What can hang from each mark:
C: Q R X
A: J M P R W
Q: C
M: A C
R: A C

Each row was made from one small tree. The marks that hang from a mark follow it in brackets, in alphabetical order. Every link used is in the known rows. Write each row's tree.
Known rows:
Q{C}: [ -0.3   2.6 -20.6 -15.2 -15.1  -7.4  -9.0  -7.1  20.3   6.1  -4.5  -0.1
 -23.0   5.9   2.0   3.6 -16.5   0.9 -30.9 -27.8  14.4 -32.6]
Q{C{R{A{J M}}}}: [ 25.4 -37.5   1.0 -45.2 -41.8 -28.5 -20.1  -5.6  39.9   8.7   5.6 -21.2
   1.8  28.1  -0.6   9.5 -28.2  10.2 -15.6 -41.7   1.3 -27.9]
A{J M P R W}: [ 31.1 -45.2 -43.9   2.1 -75.8  -9.6 -32.1   5.2  -3.3 -24.8  23.0   2.2
  -8.4  23.4  -9.8  37.5  32.4 -10.8  -4.7 -21.4 -15.3  -7.4]
M{A{J R W}}: [  8.2  -7.5 -31.2  -9.3 -44.6  -4.4 -21.1  -5.8  13.6  16.7  12.9  -4.9
  -6.9  28.3  15.7  40.0   8.8 -24.8 -30.0  -1.0  11.7 -19.5]
M{A C{Q}}: [-10.3  -7.8 -13.3 -39.0 -29.5   2.7  47.3 -22.2  24.0  24.3  14.3  -9.4
  -6.6  26.6  -6.3  20.8  -1.6 -13.6 -35.0 -29.5  41.2 -14.6]
M{A}: [  5.5   5.6  -6.6 -18.8  -7.9  -0.4   4.8  -5.5  23.8  34.2   1.0   0.3
 -18.9  31.5  14.6  26.4  -0.9 -14.5 -36.6 -20.1  24.9  -3.7]
R{A C}: [  6.4   6.7  12.5 -14.9 -30.2 -65.8  17.6  18.6  27.7  24.3   1.7 -21.5
 -31.1  32.3  13.3  34.2 -13.9 -27.0 -14.7  -8.0  21.7  -7.2]
Q{C{R X}}: [ -5.1 -21.0 -11.8 -23.8   9.9  -6.2 -24.6 -33.8  52.7 -18.0  -3.8 -24.7
  20.3   5.7  10.0 -23.2 -27.5  13.8 -27.4 -49.9  -2.3 -62.5]
M{A{R{C} W}}: [ 28.4  13.1 -12.3 -11.7 -52.5 -35.4  24.6  -0.5  25.6  -4.8  17.0 -21.8
 -18.0  38.4  10.5  30.9  -7.2 -19.9 -46.8  -5.9  27.5 -22.1]
M{A{W} C{Q}}: [ -5.7   7.4 -30.4 -41.7 -46.7  -2.0  40.5 -27.0  33.0  -2.5   9.2  -4.5
 -11.2  32.1 -16.9  31.6 -14.0  -3.8 -33.6 -32.5  62.1 -21.3]
M{A C{X}}: [-32.6   9.5 -14.0 -29.4  -6.7   5.1  17.4 -22.0  28.2  31.6  19.7 -12.7
  16.2  27.4   3.4   7.0   7.1 -15.6 -24.7 -39.0  19.8 -31.1]
R{A{M P}}: [  7.8 -21.9  -7.6 -17.4 -43.6 -36.6  -7.0  11.3  10.6   1.4  17.9  -2.2
 -11.6  39.6 -10.2  36.7   5.2 -10.0   3.8 -33.9  -1.8  11.0]
A{P R W}: [  1.5 -17.3 -44.9  22.1 -51.3 -24.1 -23.5  -1.3   6.7 -27.8  18.6   0.7
   5.5  18.9  -1.6  27.1   9.3 -14.6  -6.5 -10.6  -3.9 -25.7]
M{C{R{A} X}}: [-39.6 -15.2   2.4 -28.1 -12.6 -39.1   2.1 -21.7  50.2   5.0  24.5 -31.5
  52.4  31.6  11.8   4.2 -27.2 -10.8  11.4 -45.4   7.5 -51.8]
C{Q R{A}}: [  0.4 -42.4   9.5 -36.0 -11.6 -41.7   5.6 -20.5  50.2 -16.1  -2.6 -28.3
  13.2  31.9  15.2  22.4 -40.1  -2.7  -7.6 -29.1  20.8 -25.7]
C{Q R{A} X}: [-24.1 -46.7  10.2 -45.9  11.3 -38.0  -8.1 -39.5  59.1 -28.9  -3.3 -39.2
  27.8  31.9  16.2  10.8 -35.5  -3.9  -4.7 -43.3   9.1 -44.3]
C{X}: [-15.1 -11.0 -11.5 -14.8  16.4  -6.5 -23.2 -18.6  24.7  -6.1   0.0  -8.5
  -3.7  16.6  21.2  10.8   7.1 -10.8 -12.3 -33.1   3.2 -30.0]
A{R}: [  1.7 -24.8 -12.8   3.4 -11.6 -16.1  -7.7  -6.9   6.1  -9.4  22.3  -8.2
  10.2  14.9  30.2  18.0   3.6 -18.9 -12.9 -10.9  -5.7 -28.3]
Q{C{R{A} X}}: [-27.4 -14.0  -0.5 -36.0   4.1 -39.7 -26.4 -28.1  60.2  -3.3   0.6 -34.1
  28.0  24.7   6.1 -12.8 -46.6   2.6 -14.0 -44.8  -1.5 -58.9]
C{Q R{A{M}} X}: [  8.3 -60.3  18.0 -66.9  -0.2 -30.3   5.5 -40.9  56.5 -50.1   9.8 -38.2
  24.7  45.5  10.7  13.6 -28.7  14.3  -6.3 -65.6  11.4 -34.9]

Write each row's tree:
[  2.0 -46.8   0.7 -30.1 -21.9 -34.8 -20.5 -14.0  44.7 -21.4  15.4 -26.0
  32.0  41.7  -4.8  11.3  -9.0   4.6   5.9 -56.1 -18.3 -21.4]  C{R{A{M P}} X}
[  3.5 -16.2 -13.6 -19.5 -42.0 -40.5 -33.7   0.5  47.8   1.7  -6.1 -10.6
   0.9  31.3  14.0  36.9 -29.6 -11.9   5.7 -14.8  20.6 -24.4]  C{R{A{J W}}}
[-28.6 -17.7 -13.9 -28.7 -47.7 -31.1   4.2  -6.7  17.1   4.2  38.6 -15.0
  24.0  37.7 -21.8  19.7  12.9 -12.0  13.9 -53.6  -6.5 -17.7]  R{A{M{C{X}} P}}
[ -8.0  30.2 -29.6 -24.9 -46.3  -3.2  26.4  -9.2  26.9  17.6  17.7   5.1
  -5.2  34.4  -6.8  30.0  -9.7  -9.4 -27.4 -26.6  53.1 -17.6]  M{A{W} C}
[-29.0  26.7 -29.8 -34.4 -24.5   2.8  10.4 -26.4  35.4   5.3  17.4  -8.2
   9.5  35.7  -7.7  19.3  -5.0  -7.2 -24.3 -41.9  42.6 -36.4]  M{A{W} C{X}}
[ 30.1 -58.4 -27.2   4.6 -57.8  -5.5 -27.1   9.0 -13.4   0.6  28.4  -2.9
  -2.0  16.2   2.7  28.0  46.1 -20.1  -6.9 -17.0 -37.3  -4.7]  A{J M P R}
[ -1.5 -30.2 -15.0 -35.5 -30.8  10.7  -2.4 -12.6   8.4   8.4  27.2  -6.8
   3.9  18.5   3.2  15.4  33.0  -8.5  -0.8 -48.3   2.0 -23.4]  A{J M{C{X}}}
[-29.4 -22.4 -14.6 -13.7 -15.6 -36.9 -38.6 -18.7  55.0   2.4  -1.9 -30.8
  28.7  18.2 -16.3 -11.8 -29.6  -2.8  -7.1 -39.6 -20.4 -49.6]  Q{C{R{A{P}} X}}
[-13.5  -5.2 -37.3   4.9 -64.2   9.1   0.1  13.1   5.0  76.5  11.4   2.4
  -8.9  14.4 -18.7  26.5  37.8 -34.6 -18.7  -7.7   1.7   4.4]  M{A{J P} C}
[ 20.7  -8.5 -33.2 -32.3 -70.6   2.5   5.9  -1.0   7.8  -7.0  24.7  11.0
 -15.5  25.1  -8.9  36.5  15.9   1.6  -3.0 -37.8  36.0 -10.7]  A{J M{C} W}
[  9.0 -26.6   0.5 -33.0  -5.0 -25.9  18.5 -22.7  37.3 -26.1  -9.2 -33.4
 -32.3  14.9   9.3  12.7   4.1 -12.9 -32.1 -31.3  17.6 -30.0]  R{C{Q X}}
[  7.4  -0.1 -42.6   0.3 -60.1   0.5 -33.2   8.6  17.4  36.0 -10.5  11.3
 -35.1  24.3 -15.4  45.2  22.2 -20.5 -25.5  -3.1  16.1   9.1]  M{A{J P W}}
[  8.8 -57.0  -3.1 -59.2 -16.1   3.4  32.9 -47.2  45.2 -49.6  25.0 -29.6
  37.8  26.4   0.3  -4.1  -5.9  20.4 -12.5 -77.0  17.6 -43.9]  A{M{C{Q R X}}}
[-15.0   7.8 -31.2   0.8 -50.7 -49.9 -25.3  10.5  25.3  -3.5   0.4   5.1
 -17.3  34.3 -15.7  44.7 -12.9 -17.1   6.5 -13.4  16.7  -4.1]  R{A{P W}}
[-12.5  -7.0 -18.6 -19.9 -62.9 -38.7 -10.4   0.4  42.9  13.5  15.4 -10.9
  24.3  30.0   0.2  31.2 -26.7 -14.9  14.5 -20.3  26.9 -32.1]  M{C{R{A{J W}}}}
[ -2.0 -52.2  -2.3 -35.9  17.3  -4.9  -6.9 -43.6  53.3 -40.1  -8.5 -31.3
  19.8  16.1  18.7  -1.3 -15.5   6.9 -17.1 -46.7   9.3 -47.0]  C{Q R X}
[  3.3 -41.4  -2.0 -20.4 -10.6 -34.8  21.1 -27.5  24.7 -37.5  14.8 -45.7
  -1.6  14.9  19.0   7.2   8.4 -21.2 -31.6 -24.3  -3.9 -47.3]  A{R{C{Q X}}}
[ -6.3 -36.5 -16.3 -39.3 -69.5 -33.3  33.9  -4.7  13.9  -4.0  29.9 -12.8
   2.8  38.2 -33.2  31.9   5.1  -9.6   3.1 -43.3  12.8  -0.6]  R{A{M{C{Q}} P}}
[ 17.4 -25.1 -34.8 -19.0 -75.6  -6.5   4.5  -5.0  -2.5 -20.4  48.5  -1.3
  10.1  25.4   1.0  31.5  16.9  -7.6  -1.5 -30.9   9.8 -28.3]  A{J M{C} R W}
[-12.5 -19.6  12.6 -41.2  -9.3 -59.7  18.6 -15.4  42.3 -11.6  -1.7 -43.8
 -23.1  31.2   7.2  26.1 -15.1 -22.4 -19.3 -26.4  17.3 -27.8]  R{A C{Q X}}
[  0.5   2.2 -38.4  -6.1 -62.9  -5.1  13.4  -9.1  44.6  13.0  12.9  -2.2
  23.0  30.3 -24.3  14.8  -9.1  -0.2 -21.2 -33.2  30.0 -18.5]  M{A{P W} C{R}}
[ 30.3 -53.3 -12.2 -16.0 -35.8  -5.0 -17.2   0.0  -6.7  -8.5  27.2  -8.1
  -2.5  21.5  23.9  28.2  27.3 -15.4 -11.7 -23.3 -16.3 -15.2]  A{J M R}
[ 23.7 -37.8  -2.6 -14.4 -31.1 -37.5  33.2 -10.9  14.4 -23.8  13.8 -34.3
 -19.1  15.4  17.9  18.3   1.9 -21.7 -34.8  -9.1   6.9 -28.6]  A{R{C{Q}}}
[  9.9   0.7 -23.5   6.4 -85.6 -63.8 -20.1  33.7  24.6  24.0  -6.8 -10.9
 -48.7  24.2 -17.7  53.0   8.5 -34.0  -1.9   7.0  10.1   3.5]  R{A{J P W} C}
[ 16.4 -19.9 -28.5 -18.1 -75.0 -34.5 -33.9  15.6  14.7   1.1   7.1   5.4
 -29.2  37.4 -20.2  55.9  10.2 -11.7   8.5 -23.8   6.6  11.7]  R{A{J M P W}}
[ -4.4  -8.2  -1.1 -26.3 -15.5 -43.9 -11.8  -9.7  51.1   6.8   0.1 -22.5
  11.7  22.5   5.5   0.0 -51.3   4.4 -18.3 -31.1  10.2 -41.9]  Q{C{R{A}}}
[ -8.2   3.1 -19.8 -16.6 -43.3 -44.8 -34.9   8.7  25.3  13.2  -4.7   1.7
 -27.5  29.8   4.9  53.4 -14.2 -24.2   3.8  -4.6  25.6 -11.1]  R{A{J W}}
